Each row was made from one small tree. Brackets hold a mark, then the marks that hang from it, in alphabetical order. Every link used is in the known rows. Write each row's tree.
Known rows:
(zotuz kala): [-13.2 -14.5   7.5 -13.2   7.0   6.8  -7.6  -6.7   1.2   1.3  -5.9 -14.5
  24.3   7.2   4.7 -11.7  -4.7   5.6   3.5   5.3   2.6   1.5  15.0   2.0]
(dogo rugiv tipa zotuz): [-16.6  10.1 -20.6  -6.5 -21.7 -19.5  -6.5 -18.4   6.5  23.3 -26.8  -7.5
 -20.6  17.1 -30.7 -20.6  11.2  50.8  -9.5  47.5 -10.2 -29.4   4.5   5.8]
(finem (nuliv dogo pili)): [-32.4  21.0 -26.1  23.8  -1.9 -17.9  10.4  38.1  -6.1  10.7  12.7  21.4
  16.2  -1.0 -20.2   7.1   4.9  11.3  34.8  16.2  -4.4   7.2  13.1   8.1]
(nuliv pili): [-22.9  12.2  -7.8   3.9   8.5 -25.5   8.8  25.9  -2.9   2.4  -4.6  -1.9
   8.2  -6.3   3.7  -9.3 -13.1  10.1  13.1   6.6  -6.1  -7.4  12.2  -1.8]
(finem (nuliv (dogo pidir rugiv) pili)): [-31.2  19.3 -29.5  20.9 -19.8 -35.5   4.2  31.4  -7.5  16.8   3.8  30.6
  14.6   6.6 -31.0   2.0   8.3  34.8  36.1  33.9   2.0  -8.4  33.5   3.9]
(pidir (dogo rugiv zotuz)): [-18.1   2.6 -26.7   1.4 -26.0  -7.2 -12.3   4.0  12.7  -3.8 -32.1 -23.9
 -26.3   4.6 -43.5 -15.3  29.2  22.3   1.1  26.0   3.6 -30.0  28.6   6.6]
(dogo pidir zotuz): [ 10.9   7.5  -8.2  -0.2 -32.9 -18.3 -11.9   0.6   3.1   2.2 -22.0  30.5
 -19.8  30.7 -22.3 -15.0   6.6  28.6  -1.8   6.6  14.5 -32.1  41.4  -9.9]
(finem (nuliv (dogo rugiv) pili)): [-40.7  18.0 -31.8  22.6  -7.9 -25.9   5.6  29.7  -9.9  18.0   8.8  11.6
  13.4  -5.0 -28.4   5.4   8.6  24.7  38.7  31.2  -8.3  -3.4  18.2  13.9]
(pidir (dogo rugiv (zotuz kala nadaz))): [-28.6 -16.7 -26.6 -11.3 -29.7  -5.5 -15.6  -6.5  18.6 -10.5 -47.4 -38.7
 -11.8   8.3 -42.3 -22.1  14.0  10.8  10.1  35.6  13.4 -21.2  37.6  16.8]
(pili (nuliv (dogo pidir rugiv tipa))): [ -1.5  44.2 -15.2 -15.2 -26.8 -12.6   2.5  22.0   7.6  20.9  -6.5  41.2
   9.8  16.9 -38.3  -7.4  15.2  52.6   1.9  42.4   1.2 -10.1 -11.3 -12.0]
(nuliv dogo pili): [-26.7  32.5 -22.2   3.8  16.3 -37.7  12.7  47.5 -12.6   6.6   5.2  13.9
  12.1  -5.5 -14.3  -5.8  -7.8   6.3  19.0   1.2 -18.9 -10.5  18.2  -9.4]
(pili nuliv): [ -0.7  24.5   0.8  -9.1 -16.8  16.2  -2.0  14.1   7.7   4.1   1.6  11.1
   5.2   1.3 -12.8   0.0   7.7  22.8   5.0  13.6   6.7   1.2 -21.2   2.7]
(dogo (tipa muzeved) zotuz): [-13.6   9.4 -12.1 -16.9  -8.4  -7.3  -1.2 -15.5   4.3  14.5 -26.8  17.8
  -6.0  23.1 -24.7 -24.6  -9.1  32.5  -6.5  10.7   6.9 -29.2 -11.6  -4.9]
(pili (nuliv dogo)): [ -4.1  39.9 -10.8  -8.5 -10.6   6.6   1.0  30.4   0.8   7.6   8.0  24.8
   7.9   1.6 -27.0   1.4  11.9  20.3  10.2   9.7  -3.5  -1.3 -17.1  -4.3]
(nadaz (zotuz kala)): [ -1.0 -24.0  15.6  22.4  15.4   9.3  -6.6 -16.1  -9.3  -6.9 -14.9  -8.8
  10.0  10.6   8.7  -4.0  -2.7   6.3 -17.7   1.3  -7.2  -1.5  12.7  -2.5]
(finem (nuliv (dogo pidir tipa zotuz))): [ -6.5  21.2 -26.1  16.0 -28.2 -10.5   4.0  15.2   8.1  15.8  -3.5  47.9
   1.2  31.0 -36.3   0.7  19.9  32.2  11.9  27.9   6.9   0.0  13.2  -0.7]
(muzeved tipa): [ 18.4   9.5 -19.4   1.3  19.7  14.8   6.2 -25.3   7.4   4.0   2.1   6.2
   8.4   4.8  -2.7 -11.6  -5.6  -7.0   5.3   6.2   4.4   8.0 -12.2  -2.1]
(pidir (dogo zotuz)): [ -6.7   6.8 -21.5   1.4 -17.6   3.8  -5.4  14.3  16.7 -13.0 -26.3 -13.4
 -21.7   9.5 -32.8 -12.9  24.5   6.3  -3.7   6.3   9.0 -16.6  22.0  -0.4]
(pidir (dogo rugiv (tipa muzeved))): [-21.6   2.6 -19.1 -15.8  -9.6  -5.4   3.1  -4.6  15.5   3.3 -31.0  -8.9
   3.7   3.0 -35.5 -18.6   9.9  25.9  -5.1  32.1  10.8 -15.4  -9.7  -5.4]
(finem (nuliv dogo)): [-14.8  10.9 -19.1  20.6  -8.4   2.7   3.1  16.5  -2.6   8.2  16.3  22.5
   8.6   4.8 -23.2  14.6  15.5   3.1  22.4  10.5   0.0  13.4   1.8  10.2]
(finem (nuliv (dogo (tipa muzeved)) pili)): [-38.1  23.6 -26.5  11.9   1.7 -20.1  16.5  30.1  -2.9  17.2   4.1  32.7
  25.9   6.1 -24.6  -2.2  -5.2  22.7  29.9  22.6   0.5   2.9  -7.4   1.8]
(dogo pidir (tipa muzeved)): [  4.9   8.1  -0.2 -20.8 -12.9 -15.4   7.1  -9.4   9.0  10.4 -21.6  48.7
  17.9  29.0 -11.3 -19.9 -17.5  33.2  -9.5  15.5  23.7 -14.9  -8.1 -24.2]
(finem (nuliv pili)): [-29.1   4.9 -13.8  23.0  -8.9  -8.1   7.0  21.7   1.2   7.0   5.2   7.4
  15.1  -0.7  -6.7   5.7   1.0  15.2  29.1  18.8   5.6  10.0   8.0  14.4]

Which tree is each row?
[-12.1  42.0 -22.0  -3.9   2.3 -48.1  21.7  48.3   0.0  14.0  -9.2  45.7
  18.1  17.3 -18.0 -16.0  -8.9  30.4   3.8  22.3  -8.7  -8.7  17.1 -26.4]	(nuliv (dogo pidir tipa) pili)
[-12.3   2.2  -7.3 -16.1  -7.5  -0.3  -4.9 -11.7  13.5  13.0 -26.1  -4.7
   3.6  28.7 -13.6 -25.9   2.1  35.4 -12.8  26.4  -2.5 -11.7   6.6  -1.1]	(dogo tipa (zotuz kala))
[  5.3  41.1  -8.7  -9.2 -22.6  -2.6   0.3  32.0   2.7   7.3   2.9  44.7
   9.4  12.5 -30.6  -1.2  11.4  29.5   7.8  12.5   5.9  -6.3  -3.1 -13.0]	(pili (nuliv (dogo pidir)))
[-19.7  -8.1 -31.0  -3.3 -33.7 -10.6 -11.2  -1.6  18.1 -10.5 -43.7 -29.2
 -27.3   3.8 -45.5 -15.7  16.9   7.3   8.0  34.1  11.4 -22.2  26.8  16.5]	(pidir (dogo rugiv (zotuz nadaz)))
[ -8.6  -4.5 -24.8  -2.8 -26.4   0.8  -3.7   8.9  22.6 -19.4 -39.0 -18.3
 -23.9   7.9 -34.7 -12.7  12.9  -9.4   3.0  12.5  15.7 -10.3  19.1   9.2]	(pidir (dogo (zotuz nadaz)))
[-40.0  23.0 -31.8  18.9  -6.0 -27.1  12.2  28.9  -1.5  23.6   3.2  16.1
  16.3   1.9 -28.5   1.4   7.9  34.6  27.1  45.5 -10.3   4.7   2.8   9.1]	(finem (nuliv (dogo rugiv tipa) pili))
[ -3.9  48.8 -19.1 -12.3 -18.6   2.3   2.6  26.0   7.7  15.7  -6.2  28.6
  -2.8  17.3 -38.6  -8.4  15.9  39.2   0.5  25.6  -5.6  -9.7 -21.2  -5.1]	(pili (nuliv (dogo tipa zotuz)))
[-13.2   6.2 -20.2  -6.2 -13.5  -4.8   5.6   4.4  23.2   2.6 -26.5 -17.1
  -5.2   3.6 -28.9 -12.4  22.0  25.0 -12.5  42.0   2.2  -2.5  -3.8  -2.9]	(pidir (dogo rugiv tipa))
[-17.3  38.0 -29.0   3.1  -9.6 -51.6   4.1  48.1 -10.5   8.3 -11.8  37.9
  -2.7  18.8 -31.8 -18.8  -1.9  29.4  17.1   7.1  -7.2 -36.1  51.3 -17.0]	(nuliv (dogo pidir zotuz) pili)
[ -4.5  14.0 -22.9  -3.8 -18.0   2.9   4.0  12.0  26.4  -4.2 -33.6  -5.6
 -18.3  17.7 -32.7 -18.1  22.5  19.1 -16.4  23.8   6.8  -8.6   2.5  -6.8]	(pidir (dogo tipa zotuz))
[-21.4  28.1 -26.1  17.3 -13.0 -26.8  16.6  38.3   4.4  16.6   2.1  45.7
  21.1  17.4 -22.8   0.0   3.8  31.8  22.4  33.3   3.7   8.2  11.5  -5.4]	(finem (nuliv (dogo pidir tipa) pili))
[-13.3  37.5 -15.3  -9.4 -16.9  -2.3  -4.7  21.5  -3.5  14.2   4.7  14.3
   4.8  -1.1 -35.2  -0.8  15.3  32.5  13.6  25.5  -8.1 -10.3 -11.0   2.2]	(pili (nuliv (dogo rugiv)))
[-14.1  34.1 -20.7   1.4   1.1 -47.9  12.6  49.6  -9.7   6.0  -1.8  39.1
  13.5   8.3 -17.8 -10.0  -8.3  18.0  16.5   5.3  -6.4 -16.8  36.3 -20.7]	(nuliv (dogo pidir) pili)
[-16.0 -23.3 -16.0 -16.8 -46.0 -29.7 -24.8 -25.5   6.4   4.9 -47.2  -3.0
  -6.7  29.9 -34.3 -28.4  -6.6  35.9  15.4  43.5  20.1 -37.4  60.0  12.7]	(dogo pidir rugiv (zotuz kala nadaz))
[-14.0   7.6 -16.2 -19.9 -36.5 -34.6 -11.6 -24.4   1.8  25.7 -40.5  35.3
  -8.4  34.9 -42.9 -32.9  -4.2  68.1  -2.9  39.7  15.7 -54.3  20.8 -11.1]	(dogo pidir rugiv (tipa muzeved) zotuz)
[ -1.4  -1.2 -16.3 -24.3 -36.5 -23.6  -1.6 -19.5  15.8   4.8 -51.0  42.4
  -5.6  40.2 -31.7 -30.8 -24.6  28.1   0.5  25.2  31.6 -29.5   7.4  -7.2]	(dogo pidir (tipa muzeved) (zotuz nadaz))
[ -6.8  41.4 -20.2  -9.3 -38.5 -13.7 -11.9  21.7  -1.7  15.8  -8.5  34.1
  -7.9  17.7 -50.0 -10.9  18.5  52.8  13.1  29.9   2.0 -31.4  15.2  -4.8]	(pili (nuliv (dogo pidir rugiv zotuz)))
[-17.9  -1.7 -32.9  -8.4 -32.6 -10.5  -1.8  -4.4  28.2  -2.8 -50.5 -22.3
 -23.2  11.9 -45.1 -19.6  15.9  20.4  -4.5  51.3   8.6 -14.1   7.0  10.8]	(pidir (dogo rugiv tipa (zotuz nadaz)))
[-27.0  42.8 -32.8  -0.9   5.7 -41.9  15.5  42.5  -3.5  17.1 -12.1  20.3
  -1.1  11.9 -26.7 -19.0  -2.3  29.6   7.0  19.6 -21.6 -20.6  13.7 -10.7]	(nuliv (dogo tipa zotuz) pili)
[-13.3  10.6 -21.7 -13.5 -14.6   1.9   1.3   4.6  20.7  -3.5 -38.0   2.2
  -8.8  17.9 -38.2 -25.2  11.2  21.2  -9.2  13.7  15.8 -22.1  -2.6  -8.6]	(pidir (dogo (tipa muzeved) zotuz))
[  3.9  49.3 -17.4 -13.4 -30.4  -6.8   1.5  28.3  10.6  15.6 -10.5  48.5
  -0.2  29.1 -41.2 -12.7  15.5  49.1  -2.0  27.3   3.9 -14.1  -6.7 -14.4]	(pili (nuliv (dogo pidir tipa zotuz)))
[ 10.3  28.9 -15.2  -7.2  -6.2 -24.2  12.6  21.3   3.8  11.0  -4.2  48.0
   9.1  23.8 -20.8  -6.4   4.4  21.0  -9.7  16.5  -2.9  -1.9   4.3 -24.2]	(nuliv (dogo pidir tipa))
[ -1.7  10.8 -18.1  -9.0 -41.2 -34.2  -8.3 -16.3  10.5  22.7 -35.7  24.8
 -18.4  35.6 -34.5 -25.5  10.3  66.0 -12.7  52.0   4.5 -37.4  27.2  -8.6]	(dogo pidir rugiv tipa zotuz)
[-45.5  33.7 -29.7 -12.9  14.4 -49.7  12.3  27.1 -14.8  24.7 -10.0  17.6
  20.3  -2.8 -29.9 -20.8 -16.0  37.4  18.4  30.0 -17.7 -27.6   1.0  -9.9]	(nuliv (dogo rugiv (tipa muzeved)) pili)
[-35.5  23.9 -32.3  24.5 -12.0 -20.7   4.1  36.4  -6.2  11.9   4.9  20.5
   1.4   6.7 -31.4   0.6   8.4  20.4  35.2  16.9  -4.8  -6.8  23.8  11.5]	(finem (nuliv (dogo zotuz) pili))
[-26.0   6.8 -27.4 -14.7 -21.6  -9.3  -5.5  -6.2  15.9   5.0 -41.7  -8.6
 -13.6  13.4 -49.0 -26.7  15.4  37.9  -4.0  33.1   9.0 -33.7   5.2  -1.5]	(pidir (dogo rugiv (tipa muzeved) zotuz))
[-24.4   7.7 -24.7  20.4 -14.1  -6.5  -2.2   8.6  -6.1  15.1  12.5  12.9
   5.7   0.0 -31.2  12.0  19.7  15.8  27.0  26.2  -4.0   3.2   8.2  15.0]	(finem (nuliv (dogo rugiv)))
[-10.2  42.9 -11.2 -20.5  -6.4   4.7   6.8  21.9   3.6  15.1  -0.8  36.0
  18.2   9.1 -31.6  -7.0   1.7  31.4   6.4  15.7   1.9  -6.1 -36.4  -9.3]	(pili (nuliv (dogo (tipa muzeved))))
[ -3.4   2.8 -15.5  -0.6 -42.9 -32.0 -19.8 -13.8  -2.1  12.6 -26.3  15.9
 -24.2  25.2 -35.3 -19.5  12.0  49.1   3.4  30.7   7.9 -47.0  50.6  -1.5]	(dogo pidir rugiv zotuz)
[-20.2  40.7 -15.7 -20.6 -12.8  -2.9   0.7  13.9  -0.8  22.2  -4.2  26.3
  15.5   5.5 -40.4 -10.7   4.4  44.6   9.0  31.2  -2.5 -15.4 -30.1  -4.2]	(pili (nuliv (dogo rugiv (tipa muzeved))))
[-31.0  -8.3 -25.5 -22.8 -26.7 -24.2  -9.0 -35.4   5.6  17.7 -47.9  -4.0
 -12.5  17.2 -41.0 -28.9 -17.9  34.2   9.4  44.2  10.0 -37.1  -5.8  16.1]	(dogo rugiv (tipa muzeved) (zotuz nadaz))
[ -0.2  -9.5 -11.0 -23.7 -35.9 -17.1  -5.3 -15.6  23.7   3.8 -50.6  19.6
   4.0  46.3 -20.4 -30.8 -12.3  31.3  -6.9  41.3  23.4 -10.9  26.1  -3.4]	(dogo pidir tipa (zotuz kala nadaz))
[-40.5  32.8 -36.5   4.2  -2.4 -52.9  -2.1  34.0 -17.5  17.9 -10.3   1.9
  -9.1  -1.1 -37.5 -17.9   2.5  33.6  24.2  22.4 -24.8 -40.5  40.3   1.0]	(nuliv (dogo rugiv zotuz) pili)
[-17.1  13.3 -25.6  22.0 -17.7  -1.2  -2.4  14.3  -3.0  10.2   8.1  21.2
  -4.6  12.5 -33.2   7.6  20.1  10.9  24.6  11.8  -0.5  -1.2  13.7  12.6]	(finem (nuliv (dogo zotuz)))
[-11.4  -0.2 -12.5 -19.6 -36.1 -27.3 -15.3 -21.2  11.0  22.8 -39.8  12.6
   1.5  41.5 -31.5 -34.5   6.9  71.4  -9.2  55.8   8.2 -35.8  39.0  -6.7]	(dogo pidir rugiv tipa (zotuz kala))
[-49.7  24.1 -31.7  -4.2   0.6 -48.2  -6.3  29.9 -17.6  17.5 -13.2  -8.6
   6.3   3.9 -34.9 -24.7  -0.1  37.7  26.6  26.8 -22.6 -40.8  50.3   2.3]	(nuliv (dogo rugiv (zotuz kala)) pili)
[  2.2   4.2  -5.4 -18.1 -27.1 -14.2  -6.4  -8.9  17.3  12.6 -35.1  26.7
   4.7  47.6 -18.3 -30.9   1.4  50.8 -15.8  32.7  13.7 -20.4  29.6 -16.3]	(dogo pidir tipa (zotuz kala))
[-38.2  39.2 -38.2  -1.5  -2.7 -53.1   7.5  32.0  -8.9  26.0 -17.4   8.5
  -4.2   7.7 -37.2 -22.3   2.7  46.9  11.4  40.2 -26.1 -32.5  21.3  -4.5]	(nuliv (dogo rugiv tipa zotuz) pili)
